Every row comes from one small tree of marks. The marks that hang from a mark follow it in brackets, in alphabetical order. Every link used is in the known rows. Which tree was each row made from?
Known rows:
roros{mudab{numu sutur{murezum}}}: [-1.58 -2.65  0.08  0.71 -2.83  0.40 -1.31  1.94 -1.47 -0.24  0.87 -3.33
  1.16  1.08  1.27  0.92  0.13  1.78 -1.34 -2.74  0.49  2.11  2.53 -0.96]
sutur{mudab{murezum}}: [-1.63 -1.03  1.52 -0.36  2.37  0.06  1.79 -1.23 -1.33  0.78 -0.07 -0.22
  0.49 -2.47  0.17  0.69 -0.54  1.20 -1.61  1.14 -1.19  0.06  0.68  1.21]
sutur{mudab roros{numu{galaraf murezum}}}: [-2.09  1.05  5.33 -1.18 -0.13  1.36  3.89 -0.88 -0.91 -0.63 -1.69  1.54
  1.56 -2.40 -0.37  4.14  1.96  0.03 -1.30 -0.68 -1.65  2.41 -1.75 -3.31]
sutur{mudab roros}: [-3.04  1.01  2.48 -0.82 -1.34 -0.93  2.27 -0.13 -1.95 -0.86 -1.00  0.61
  1.67 -2.51  0.01  1.94  1.82  1.64 -0.49  0.31 -1.95  1.61  1.41 -1.85]
mudab{murezum{numu{galaraf}} sutur{roros}}: [-1.51 -0.26  3.38  3.71  1.06 -0.26  4.05  2.25 -2.55 -0.86 -0.15 -1.46
  2.01  2.03 -0.99 -0.89  2.48 -2.90  1.63  0.34  0.24  4.15 -1.70 -1.01]
murezum{numu{galaraf}}: [ 0.25  1.22  0.52  0.77 -0.37 -0.20  1.89  2.98  1.44  0.08 -0.89  0.28
  0.51  0.03 -0.49 -0.48  1.01 -1.65  0.57 -0.27  0.47  0.09 -1.82  1.16]
roros{mudab{murezum} numu}: [-1.33 -1.58  0.61 -2.40  0.43  0.84  0.10 -1.09  0.86  2.48  0.41 -1.09
  0.97  0.86  0.81  0.93 -0.38 -1.72 -1.26 -0.68 -1.88  1.36 -1.21 -0.38]
murezum{galaraf numu{mudab}}: [-1.36  0.12 -0.46  0.99 -0.91 -0.31  0.75  0.71  0.10  1.27  1.34  1.34
  1.36  1.12 -0.68  2.07  0.44  1.03 -1.43  2.80  0.64 -2.66  0.88  0.68]
roros{numu}: [-1.09 -0.02  1.37 -1.79 -0.07  1.58  1.15 -0.99  0.78  1.43 -0.10  0.91
  0.75  0.88  0.33  1.83  0.30 -1.37 -0.72  0.24 -0.32  0.48 -1.16 -1.10]
vevemat{numu{mudab{sutur}}}: [-2.81  1.46  4.12  0.45 -0.06  0.47 -1.15  0.70 -0.99  0.30  1.70 -0.27
  2.04  0.36  0.58  1.07  0.58  1.14  0.99  2.08  1.20 -1.35  2.85  1.15]
mudab{murezum numu sutur}: [-1.80 -3.08  2.20  3.10  0.94  1.44  1.35  0.46 -2.88 -0.02  1.68 -3.94
  1.58  1.45  0.67 -1.22 -0.24  0.11  0.34 -0.92  2.23  2.21  1.88  0.14]
numu{murezum{galaraf{sutur{mudab roros}}}}: [-0.69  0.98  2.14  1.36 -1.13 -0.28  1.72 -1.38 -1.69 -2.19 -0.38  1.61
 -1.38 -0.74 -0.63  3.40 -0.18  3.09 -2.33  0.48 -1.89 -0.15 -0.61 -1.63]
roros{numu{galaraf mudab murezum}}: [ 0.20  0.57  4.05 -0.86  2.67  3.79  1.64 -1.67  1.31  1.16  0.56  1.87
  0.89 -0.71 -0.02  3.73  0.26 -1.60 -0.84  0.16  0.84 -0.70 -3.51 -2.12]
galaraf{numu sutur}: [ 0.40  2.38 -0.68  0.22 -1.49  0.00 -0.07 -0.39 -0.53  0.02 -2.16  1.19
 -1.98 -0.30 -0.50  0.25 -0.29  0.28 -0.34 -0.42 -3.52 -2.12 -1.39  0.01]
mudab{numu sutur{roros}}: [-2.88 -1.02  2.93  2.47 -3.21  0.67  1.38  1.73 -3.09 -1.64  0.77 -3.14
  2.51  1.15  0.52  0.32  1.99  0.74  1.20 -1.85  1.70  3.26  2.68 -2.59]
vevemat{numu}: [-1.37  1.71  2.41 -0.25 -0.85 -0.67 -1.09  1.07  0.20 -0.43  0.04 -0.14
  0.67  0.38  0.51 -0.68 -0.32  1.12  1.14  0.74  0.14 -1.02  1.99  2.00]
numu{mudab{sutur} murezum}: [-0.34  0.09  4.19  1.66  2.06  2.26 -0.38 -0.82 -1.96 -0.41  3.43  0.92
  1.10 -0.05 -0.29  4.15  0.92  0.34 -0.73  1.44  1.25 -0.71 -0.20 -1.66]
murezum{galaraf numu}: [-0.38 -0.35 -0.97  1.42 -2.10 -1.25  1.25  1.46  0.05  0.28 -0.06  0.57
  0.38  1.83 -1.09  1.21  0.38  0.63 -1.54  1.31  0.19 -1.04  0.28  0.94]
sutur{roros{numu{murezum{galaraf}}}}: [-1.08  0.45  2.99  0.18 -1.28  0.79  2.04 -1.29 -1.24 -0.84 -0.30  1.61
  1.10  1.69 -0.61  3.23  1.37 -0.39 -0.36  0.00 -1.00  1.86 -1.48 -3.95]
galaraf{sutur{mudab murezum}}: [-2.49  1.60 -0.04 -0.58  0.12 -0.18  1.86 -0.29 -1.07 -0.89 -1.36  2.12
 -2.02 -2.13  1.41  1.21 -1.11  3.78 -2.14  1.32 -2.72 -0.49  0.45  0.40]
mudab{murezum}: [-0.02 -1.06  0.17  1.01  3.15  0.09  0.89 -1.06 -0.83  0.55  0.39 -0.65
  0.07  0.46  0.15 -1.71 -0.96 -0.80  0.37  0.80 -0.31  0.44 -0.82  0.86]
numu{mudab{murezum}}: [-1.25 -0.38  0.82  0.21  4.16  1.25  0.17 -1.73 -0.65  1.70  2.08  0.40
  1.29 -0.60  0.61 -0.25 -0.64 -0.07  0.50  2.47  0.31 -1.68 -0.03  0.33]

Which tree is each row?
[-0.30 -1.40 -0.60  2.16  1.35 -0.79  1.89  0.01 -0.69  0.82  0.38 -0.15
  0.40  2.03 -0.71 -0.68 -0.62 -0.38 -0.95  1.80 -0.16 -0.36 -0.53  1.48] | mudab{murezum{galaraf numu}}
[-1.92  0.59 -0.34  2.22  0.14 -1.49  3.04  0.27 -1.31 -0.32 -0.29  0.44
 -0.40  1.79 -0.18 -1.23 -0.26  0.48 -0.11  2.14 -1.79  0.29 -0.74  0.64] | mudab{murezum{galaraf{sutur{roros}} numu}}
[-1.67  2.57 -1.10  0.28 -0.45 -0.55  1.39  1.77 -0.20 -0.89 -0.39  2.39
 -1.92  0.65  1.29 -0.42 -0.65  1.92 -0.42  1.55 -2.13 -0.61 -0.55  0.76] | galaraf{sutur{murezum{numu}}}
[ 0.06 -0.57 -0.24  2.13 -0.34  0.02  0.90 -1.52 -3.07 -0.57 -1.78  2.51
  0.87  2.09 -0.89  2.32  0.48  1.51 -0.69  0.77 -1.45 -0.26 -0.32 -4.15] | sutur{murezum{galaraf{numu{mudab}}} roros}
[-1.60  2.33  3.11  0.62 -2.87 -1.38 -0.89  0.68 -0.73 -2.04 -0.07  0.25
 -0.41  0.82  0.17  1.51 -0.34  3.05 -0.31  0.12 -1.84 -0.60  1.24  0.22] | vevemat{numu{murezum{galaraf{sutur{roros{mudab}}}}}}
[-1.03  2.67  2.06  0.78 -0.05 -0.29  0.84  1.41  0.79 -1.45 -2.26  0.47
 -1.22 -0.12  0.90 -1.53 -1.10  1.71  1.00 -0.02 -0.35 -0.50 -0.18  1.69] | vevemat{numu{galaraf{sutur{murezum}}}}
[-2.52 -3.48  2.25  4.62 -1.05  0.35  2.78 -0.32 -4.23 -1.03  0.52 -3.92
  2.21  2.64 -0.16 -0.47  0.50  0.84  0.12 -0.78  1.82  3.34  2.15 -2.19] | mudab{murezum{galaraf} numu sutur{roros}}
[-1.87 -1.51 -0.39 -1.54 -0.82  0.26  0.92 -1.73  0.65  2.00 -0.53 -0.97
 -0.24  1.20  0.56  1.19 -1.20 -0.19 -2.45 -0.12 -2.51  0.76 -1.16 -0.43] | roros{mudab{murezum{galaraf{sutur}}} numu}
[-0.87  2.31  0.41 -0.73 -1.55 -0.01  0.85 -0.68 -0.96  0.36 -2.56  1.47
 -1.66 -2.54 -0.48  1.75 -0.12  1.81 -1.97 -0.03 -4.24 -2.42 -0.41  0.45] | galaraf{numu sutur{mudab}}
[-0.68 -2.71  0.49  1.35 -2.37  0.79 -0.33  2.18 -0.68 -0.46 -0.53 -3.70
  0.89  0.57  0.77  0.41  0.16  0.95 -1.13 -3.65  1.21  2.63  0.95 -1.03] | roros{mudab{numu{galaraf} sutur{murezum}}}
[-2.77  3.41 -0.20  0.51 -1.40 -1.18  2.25  2.10 -1.25 -1.87 -0.85  2.60
 -1.00  0.91  1.18 -0.36  0.62  1.76  0.83  1.41 -2.96  0.89 -0.48 -1.11] | galaraf{sutur{murezum{numu} roros}}
[-2.81 -0.40  3.39  0.59 -2.35  0.17  2.09 -0.18 -2.68 -1.61 -0.08 -0.43
  1.74 -2.17  0.17  3.09  0.80  3.80 -1.54 -0.99 -0.57  0.93  2.38 -2.36] | sutur{mudab{numu{murezum{galaraf}}} roros}
[-0.59 -0.94 -1.04  2.01  1.58 -0.58  1.89 -1.93 -1.02 -0.01 -0.63 -0.43
 -1.56  0.99 -0.13 -1.31 -1.89  1.04 -1.10  1.49 -1.10 -0.27 -0.79  0.79] | mudab{murezum{galaraf{sutur}}}
[-1.38  3.14  0.67  0.72 -1.61 -0.92  3.02  3.28  0.80 -1.05 -1.59  0.78
 -0.15 -0.27 -0.02 -1.00  1.43 -0.72  1.24  0.03 -1.24  0.79 -1.93  0.30] | murezum{numu{galaraf{sutur{roros}}}}
[ 0.86  0.44  0.88  1.78 -0.49  0.10  0.66 -1.26 -0.71 -1.72  0.16  1.32
 -2.30  0.52 -0.64  2.44 -1.10  2.25 -2.12  0.38 -0.98 -1.01 -1.28 -0.69] | numu{murezum{galaraf{sutur}}}
[-1.51 -1.46  2.37  0.30 -1.11  0.96  0.89 -0.58 -1.30 -0.54  0.51 -0.76
  0.62 -2.48  0.29  3.18 -0.69  3.99 -3.08 -0.85  0.39 -0.97  2.32  0.03] | sutur{mudab{numu{murezum{galaraf}}}}
[-3.63 -1.06  3.13 -0.53  0.38  0.16  4.24 -2.50 -2.23  0.79 -1.32  0.63
  2.01 -0.79 -0.31  2.77  0.87  0.65 -1.94  1.30 -2.07  2.07  0.07 -2.37] | sutur{mudab{murezum{galaraf}} roros{numu}}
[-2.75  0.31  4.36 -1.07 -1.28  0.69  3.23 -1.76 -1.87 -0.43 -0.73  1.87
  1.60 -1.31 -0.51  5.18  1.56  1.47 -2.30  0.48 -1.96  1.60 -0.24 -3.48] | sutur{mudab roros{numu{murezum{galaraf}}}}
[-1.55 -4.37  1.34  4.37 -0.04  0.99  1.86 -0.57 -3.20 -0.10  0.93 -4.17
  1.32  2.42 -0.13 -0.44 -0.75  1.07 -1.08 -0.60  2.58  1.92  2.01 -0.33] | mudab{murezum{galaraf} numu sutur}
[-0.28 -1.76  1.02 -1.62  1.02  1.30  1.40 -0.68  1.72  2.16 -1.33 -1.74
  0.72  0.18  0.27  0.24 -0.40 -2.71 -1.04 -1.99 -1.08  2.04 -3.05 -0.63] | roros{mudab{murezum} numu{galaraf}}
[-0.69 -1.55  0.93  1.38 -0.41 -0.60  0.70  2.30 -0.43  0.69  0.32 -2.99
  1.16  1.01 -0.33 -0.27  1.02 -1.87 -0.68 -1.23 -0.54  2.61 -0.91  0.82] | roros{mudab{murezum{numu{galaraf}} sutur}}
[-2.22 -1.54  0.77 -0.25  0.25  1.12  0.97  0.21 -1.76 -0.11 -0.26  0.13
  0.70 -2.05  1.63  1.72 -0.97  4.31 -2.42 -0.48  0.10 -0.23  2.70 -0.07] | sutur{mudab{numu} murezum}
[-2.36  2.34  6.34  1.24  0.18  0.79 -0.82  0.56 -2.08 -1.27  2.48  0.76
  2.15  0.54  0.21  2.67  1.26  1.36  1.25  1.76  0.52 -0.64  1.84 -0.55] | vevemat{numu{mudab{sutur{roros}} murezum}}
